Every row comes from one small tree of marks. The marks that hang from a mark follow it in brackets, in the order of their numbers. Every link used is in the known rows. Which tree was each row made from?
Known rows
Q_601[Q_255[Q_656[Q_356[Q_373 Q_718]]]]: [ 0.555 -0.934 -0.115 -0.486  2.275 -3.075  1.005  2.443 -1.485  0.864
 -2.023  0.118 -3.006  1.434  4.709 -1.453 -0.323  0.355  3.065  3.024
  2.636  0.177 -1.533]
Q_373[Q_356]: [-0.942 -0.647 -1.101  1.112  1.945 -0.661  2.213  2.620 -1.206 -0.048
 -1.392  0.560 -0.371 -1.093  0.924 -0.989 -0.436 -2.936 -0.679  2.647
 -0.228  1.615 -0.815]
Q_373[Q_356[Q_656[Q_255] Q_718 Q_953]]: [ 0.487  1.323  0.720 -0.866  1.985  2.889 -1.079  1.687 -1.376  1.611
 -1.261 -0.413  1.130 -0.268 -2.147  0.245 -0.724 -2.113 -0.139  1.183
 -1.197 -0.663 -0.194]
Q_656[Q_255 Q_356]: [-1.492  1.197 -0.155 -1.885  3.802 -0.570  0.095  2.559 -2.323  0.461
 -1.090 -2.691  0.496 -2.150  2.651 -1.317 -0.611 -2.292  2.271  2.085
  2.292  3.028  0.758]
Q_349[Q_356[Q_656[Q_255[Q_601]] Q_718]]: [-2.242  0.421 -1.405  1.385  0.055  0.724  0.559 -2.086  1.060  1.352
 -2.329 -1.505  0.923  1.408  0.009  2.108  1.797  0.598 -0.639  2.354
 -3.852  1.350  2.150]
Q_953[Q_356[Q_656]]: [-4.175 -0.337 -3.433  0.707  1.885  0.057  3.122  1.175 -0.366 -1.113
 -1.058  1.069  0.662  2.684  0.940 -3.300 -0.498  0.113 -2.399  3.661
 -4.193  4.880  1.018]
Q_656[Q_255[Q_601] Q_356]: [-2.162  1.427  0.495 -1.898  2.420 -0.927  0.243  0.935 -1.784  0.786
  0.042 -1.573  1.327 -1.407  3.423 -0.469 -2.605 -2.757  3.789  2.225
  1.705  3.795  0.273]
Q_349[Q_356[Q_373 Q_656]]: [-2.328 -2.578 -1.250  0.891  0.580  0.974  2.227 -0.791  2.323 -0.227
 -1.439  1.637 -1.678  3.065 -1.038  0.658  2.583  1.373 -1.195  4.294
 -4.663  2.379  0.702]
Q_356[Q_373 Q_656 Q_718 Q_953]: [ 1.872  1.299  0.547 -0.675  0.553  1.704 -0.128  0.730  2.319  1.954
 -0.271  2.864 -0.205  5.884 -5.946 -1.504  0.013  3.200 -0.652  1.216
 -2.951 -0.637 -0.471]
Q_255[Q_601 Q_656[Q_356]]: [-1.100 -2.902  0.168 -0.280 -1.100 -3.650  2.337  0.657  0.711  2.238
  0.888  3.182  1.377  0.927  5.777 -2.387 -3.798 -0.597  4.396  2.371
  1.808  3.201 -1.185]
Q_373[Q_356[Q_656 Q_718]]: [ 1.272  0.591 -0.460  1.068  1.155 -0.382  1.312  1.993 -0.653 -0.016
 -1.595 -0.446  1.196  0.252 -2.657 -0.772 -0.867 -1.507 -1.164  2.511
 -2.346  0.234 -1.413]
Q_349[Q_356[Q_718 Q_953]]: [-1.853 -0.816 -3.315  2.867  0.238  3.078 -0.421 -0.677  1.718  2.839
 -2.539  0.309  0.609  1.290  0.810  0.850  3.201  0.510 -2.193  0.504
 -0.477  0.696  2.802]
Q_349[Q_356[Q_373 Q_656 Q_718 Q_953]]: [-0.659 -0.901 -1.122  0.886  0.067  3.408 -0.090 -0.846  2.651  1.790
 -1.557  1.873 -0.331  3.792 -3.359  0.591  2.763  2.303 -1.682  1.968
 -3.440  0.437  1.091]
Q_349[Q_356[Q_373 Q_656[Q_255]]]: [-3.114 -1.255 -0.258 -0.163  1.480  1.100  1.670 -0.830  1.324 -0.034
 -1.603  0.367 -1.723  2.163 -0.893  1.148  2.864  1.061 -0.328  4.025
 -4.395  2.168  1.553]
Q_349[Q_356]: [-3.393 -2.097 -3.212  2.463  0.739  0.762  1.901 -0.220  1.124  0.684
 -2.568 -0.116 -0.759  0.805  2.943  0.730  3.139 -0.398 -1.978  2.813
 -1.598  2.662  2.314]
Q_656[Q_255[Q_601] Q_356[Q_373 Q_718]]: [-0.201  3.486  1.972 -1.623  2.206 -2.277  0.338  0.414 -0.543  0.949
  0.533 -0.544  1.660 -0.020 -1.709 -1.296 -2.302 -0.652  4.303  1.264
  1.768  1.701 -0.561]
Q_356[Q_373 Q_718 Q_953]: [ 0.792  1.920 -0.585  1.052  1.310  0.448  0.618  0.951  2.181  2.517
 -0.375  2.994 -0.501  4.275 -4.313 -2.198  1.042  2.336 -0.394 -0.149
  0.712 -0.963  0.828]
Q_349[Q_356[Q_373 Q_953]]: [-3.018 -2.445 -1.824  1.084  0.779  3.166  0.723 -0.469  2.311  1.830
 -1.190  2.708 -1.826  2.418  0.258  0.499  3.157  0.756 -1.297  2.257
 -1.138  1.828  1.924]
Q_373[Q_356[Q_953]]: [-0.941 -1.182 -0.968  0.357  1.851  2.320  0.291  2.672 -1.213  1.360
 -0.823  1.697 -0.113 -0.651  1.238 -0.606 -0.386 -3.011 -0.897  1.772
  0.652  1.149 -0.268]
Q_356[Q_656 Q_953]: [-0.829 -1.935 -1.623 -1.024  1.021  3.577 -0.338  1.411  0.295  1.771
 -0.914  1.607 -0.788  3.628  1.663 -0.392 -0.425  0.230 -1.494  2.691
 -2.574  2.468  0.924]
Q_349[Q_356[Q_373 Q_656 Q_953]]: [-2.234 -2.880 -1.162 -0.007  0.520  4.055  0.254 -0.540  2.293  1.263
 -1.140  2.656 -1.530  3.360 -0.900  0.976  2.506  1.315 -1.507  3.266
 -3.852  1.932  1.086]

Which tree is each row?
[-1.377  0.173  1.700 -3.186  2.587  2.832 -0.072  0.859  0.498  1.403
  0.289  2.343 -2.099  4.272 -2.416 -0.414  0.141  1.382  1.085  2.638
 -2.799  1.054  0.901]	Q_356[Q_373 Q_656[Q_255] Q_953]
[-0.261 -1.728 -0.923 -0.438  2.562 -2.342  0.729  2.575 -2.147  0.731
 -2.256 -0.171 -3.116  0.638  7.395 -1.101 -0.527 -0.752  2.786  3.497
  2.657  1.374 -1.176]	Q_601[Q_255[Q_656[Q_356]]]
[ 0.044 -1.640  0.147  0.415 -1.352 -4.137  1.974  0.236  0.777  2.706
  0.504  2.483  2.368  1.220  3.993 -2.637 -3.778  0.020  4.018  1.498
  2.086  2.204 -0.983]	Q_255[Q_601 Q_656[Q_356[Q_718]]]
[-0.660 -0.502 -1.371  1.745  0.254  0.353  1.718 -0.945  2.563  0.136
 -1.884  0.720 -0.477  3.282 -3.751  0.447  2.769  2.291 -1.591  2.862
 -4.341  1.049  0.828]	Q_349[Q_356[Q_373 Q_656 Q_718]]
[-1.961  0.683  1.836 -2.246  1.652 -1.906  2.670 -0.356  0.461 -0.640
  0.399  1.628 -1.520  4.175 -1.892 -0.355 -1.246  1.237  2.270  4.225
 -4.457  2.101  0.023]	Q_356[Q_373 Q_656[Q_255[Q_601]]]
[-2.009  0.854  0.709 -2.632  2.477  2.145 -1.705  0.842 -1.739  2.533
  0.419 -0.285  1.419 -1.204  3.518 -0.132 -2.754 -2.766  3.790  1.144
  2.534  3.213  0.589]	Q_656[Q_255[Q_601] Q_356[Q_953]]
[ 0.071  2.334 -0.249 -0.952  1.498  2.538 -1.587  0.315 -0.411  2.940
 -1.736 -1.299  0.975  2.804 -1.482  0.079  0.324  0.896 -0.339  0.397
 -1.690 -0.259  2.169]	Q_356[Q_656[Q_255] Q_718 Q_953]
[ 1.353  0.211 -0.250  0.166  1.156  2.740 -0.560  2.048 -0.529  1.338
 -1.262  0.753  1.283  0.795 -2.393 -0.398 -0.902 -1.665 -1.330  1.485
 -1.453 -0.007 -1.020]	Q_373[Q_356[Q_656 Q_718 Q_953]]
[ 1.775  2.047  0.381  0.435  0.785 -2.746  2.667  0.559  1.989 -0.341
 -0.723  1.325 -0.330  5.340 -6.305 -2.030  0.119  3.267 -0.562  2.723
 -4.212 -0.064 -1.102]	Q_356[Q_373 Q_656 Q_718]
[ 1.320 -1.964  0.625 -0.600  0.787 -1.714  1.101  2.945  1.053  2.770
 -0.159  2.681  0.565  1.489  1.143 -4.095 -0.497  1.134  2.417  0.944
  3.350  0.592 -0.657]	Q_255[Q_656[Q_356[Q_373 Q_718 Q_953]]]
[ 0.524 -1.104 -0.893 -0.567  2.336 -1.044 -0.466  2.383 -2.061  1.724
 -2.138  0.072 -2.547  1.077  6.145 -0.910 -0.337 -0.323  2.622  2.426
  3.092  0.409 -1.006]	Q_601[Q_255[Q_656[Q_356[Q_718 Q_953]]]]
[ 1.127 -1.776 -0.426  0.306  0.605 -3.497  2.090  2.873  0.459  1.898
 -1.064  0.733  0.933  0.303  2.913 -3.818 -0.532  0.389  1.922  1.318
  2.884  1.366 -0.309]	Q_255[Q_656[Q_356[Q_718]]]
[ 1.867  0.400 -1.746 -0.068  1.457  1.679 -1.142  2.663  0.064  2.167
 -0.884 -0.174  2.059  0.207  0.116 -2.419 -0.870 -0.746 -0.029  0.471
  2.824  1.952 -0.693]	Q_656[Q_356[Q_718 Q_953]]
[-2.052  0.206  2.278 -3.390  1.598  2.268 -0.103 -0.377  0.854  1.698
  1.058  3.337 -1.386  4.705 -1.806  0.185 -1.352  1.217  2.080  2.799
 -3.316  1.537  0.438]	Q_356[Q_373 Q_656[Q_255[Q_601]] Q_953]
[ 2.047  1.168 -0.448  0.173  1.832 -2.063  1.467  2.983  0.831  0.165
 -0.308  0.402  0.901  1.200 -2.946 -3.296 -0.630  0.511  0.808  1.797
  1.490  1.916 -1.981]	Q_656[Q_356[Q_373 Q_718]]
[-1.077 -1.307 -2.643  1.603 -0.178  3.930 -0.752 -0.993  1.828  2.336
 -2.542  0.122  0.522  2.493 -0.446  1.319  2.690  0.983 -2.389  1.569
 -3.093  0.975  2.008]	Q_349[Q_356[Q_656 Q_718 Q_953]]
[-3.638 -0.017 -1.795  0.036  2.153 -0.793  3.741  1.184  0.440 -1.646
 -0.203  2.559 -0.240  3.821 -1.900 -3.924 -0.418  1.454 -1.619  3.979
 -4.689  4.196  0.247]	Q_953[Q_356[Q_373 Q_656]]
[-2.607  0.355 -0.014 -1.398  1.317 -1.118  1.880 -0.423 -0.901  0.137
 -0.770 -0.749 -0.380  2.278  2.199  0.666 -1.419 -0.451  1.056  3.811
 -3.698  2.773  1.033]	Q_356[Q_656[Q_255[Q_601]]]
[-1.321  0.057  0.844 -0.891  1.759  0.177  1.116  1.291 -1.742 -0.218
 -0.722 -0.018  0.230 -0.664  0.444  0.463 -1.833 -3.013  0.885  3.653
 -2.565  1.819 -0.884]	Q_373[Q_356[Q_656[Q_255[Q_601]]]]
[-2.046  1.687 -1.784  1.098  1.664 -1.437  3.234  0.792  0.802 -0.934
 -0.623  1.808  0.910  4.114 -4.332 -4.190 -0.261  2.391 -1.969  2.676
 -4.298  2.588  0.061]	Q_953[Q_356[Q_373 Q_656 Q_718]]
[ 0.026  1.912  0.934  0.068  1.448 -0.631  0.703  0.929 -1.404  0.305
 -1.206 -0.790  1.364 -0.286 -2.019  0.255 -1.624 -2.049  0.665  2.204
 -2.543  0.245 -0.819]	Q_373[Q_356[Q_656[Q_255[Q_601]] Q_718]]
[ 0.214 -1.376  1.295 -0.165 -1.254 -4.551  2.372  0.306  1.524  2.324
  1.090  3.696  1.515  2.084  2.057 -3.047 -3.542  0.830  4.693  1.825
  1.869  1.736 -1.678]	Q_255[Q_601 Q_656[Q_356[Q_373 Q_718]]]
[ 2.295  0.691 -0.177 -0.679  1.859  0.955 -0.590  2.731  0.888  1.831
 -0.012  1.552  1.107  1.536 -2.746 -3.044 -0.635  0.534  0.762  0.734
  2.287  1.255 -1.424]	Q_656[Q_356[Q_373 Q_718 Q_953]]
[ 0.609  3.522  1.697 -0.771  1.944 -2.624  1.957  0.046  0.800 -0.096
 -0.955 -0.179 -0.473  3.957 -6.045 -1.226  0.571  2.845  0.857  2.269
 -3.529 -0.725  0.307]	Q_356[Q_373 Q_656[Q_255] Q_718]
[-0.062 -1.702 -0.099 -1.061  2.713 -2.616  1.013  2.702 -1.602  0.491
 -1.751  0.676 -3.707  1.320  5.739 -1.329 -0.366 -0.128  3.176  3.617
  2.142  1.095 -1.461]	Q_601[Q_255[Q_656[Q_356[Q_373]]]]
[ 0.663  2.939  1.573 -2.322  3.654  1.196 -1.400  2.234 -0.765  2.151
 -0.197 -0.646  1.056 -0.103 -2.457 -1.972 -0.283 -0.381  2.710  0.166
  3.043  0.512  0.258]	Q_656[Q_255 Q_356[Q_373 Q_718 Q_953]]
[-1.011 -3.319  0.272 -1.006 -1.072 -1.504  0.999  0.640  0.811  3.278
  1.194  3.833  1.583  1.336  5.895 -2.269 -3.910 -0.668  4.124  1.673
  2.563  3.001 -0.858]	Q_255[Q_601 Q_656[Q_356[Q_953]]]
[-0.517  3.334  0.665 -1.119  2.152 -1.608 -0.197  0.391 -1.587  1.502
 -0.298 -2.451  2.653 -1.293  0.881 -0.798 -2.427 -1.808  3.486  0.882
  2.214  2.299  0.199]	Q_656[Q_255[Q_601] Q_356[Q_718]]
[-1.122 -0.812 -2.716  2.472 -0.050  0.821  1.161 -0.900  1.705  0.708
 -2.811 -1.078  0.627  2.038 -0.745  1.110  2.531  0.983 -2.281  2.425
 -3.758  1.374  1.479]	Q_349[Q_356[Q_656 Q_718]]
[-2.873  2.888 -0.863  0.254  2.731 -1.178  2.996  0.414  0.020 -0.985
 -0.658  0.803  0.895  3.297 -3.910 -3.785  0.039  1.847 -0.958  2.463
 -4.144  2.278  0.981]	Q_953[Q_356[Q_373 Q_656[Q_255] Q_718]]
[-1.138 -0.700  0.897 -1.669  2.524  3.536 -0.672  2.124 -1.818  1.158
 -0.866  0.379 -0.042 -0.616  0.193  0.402 -0.835 -3.002 -0.072  2.383
 -1.446  0.993 -0.160]	Q_373[Q_356[Q_656[Q_255] Q_953]]
[-1.009 -0.022  0.736 -0.819  2.450  0.305  1.224  2.107 -1.967 -0.489
 -1.207 -0.711 -0.058 -0.903  0.146  0.212 -0.655 -2.921 -0.023  3.503
 -2.337  1.411 -0.711]	Q_373[Q_356[Q_656[Q_255]]]
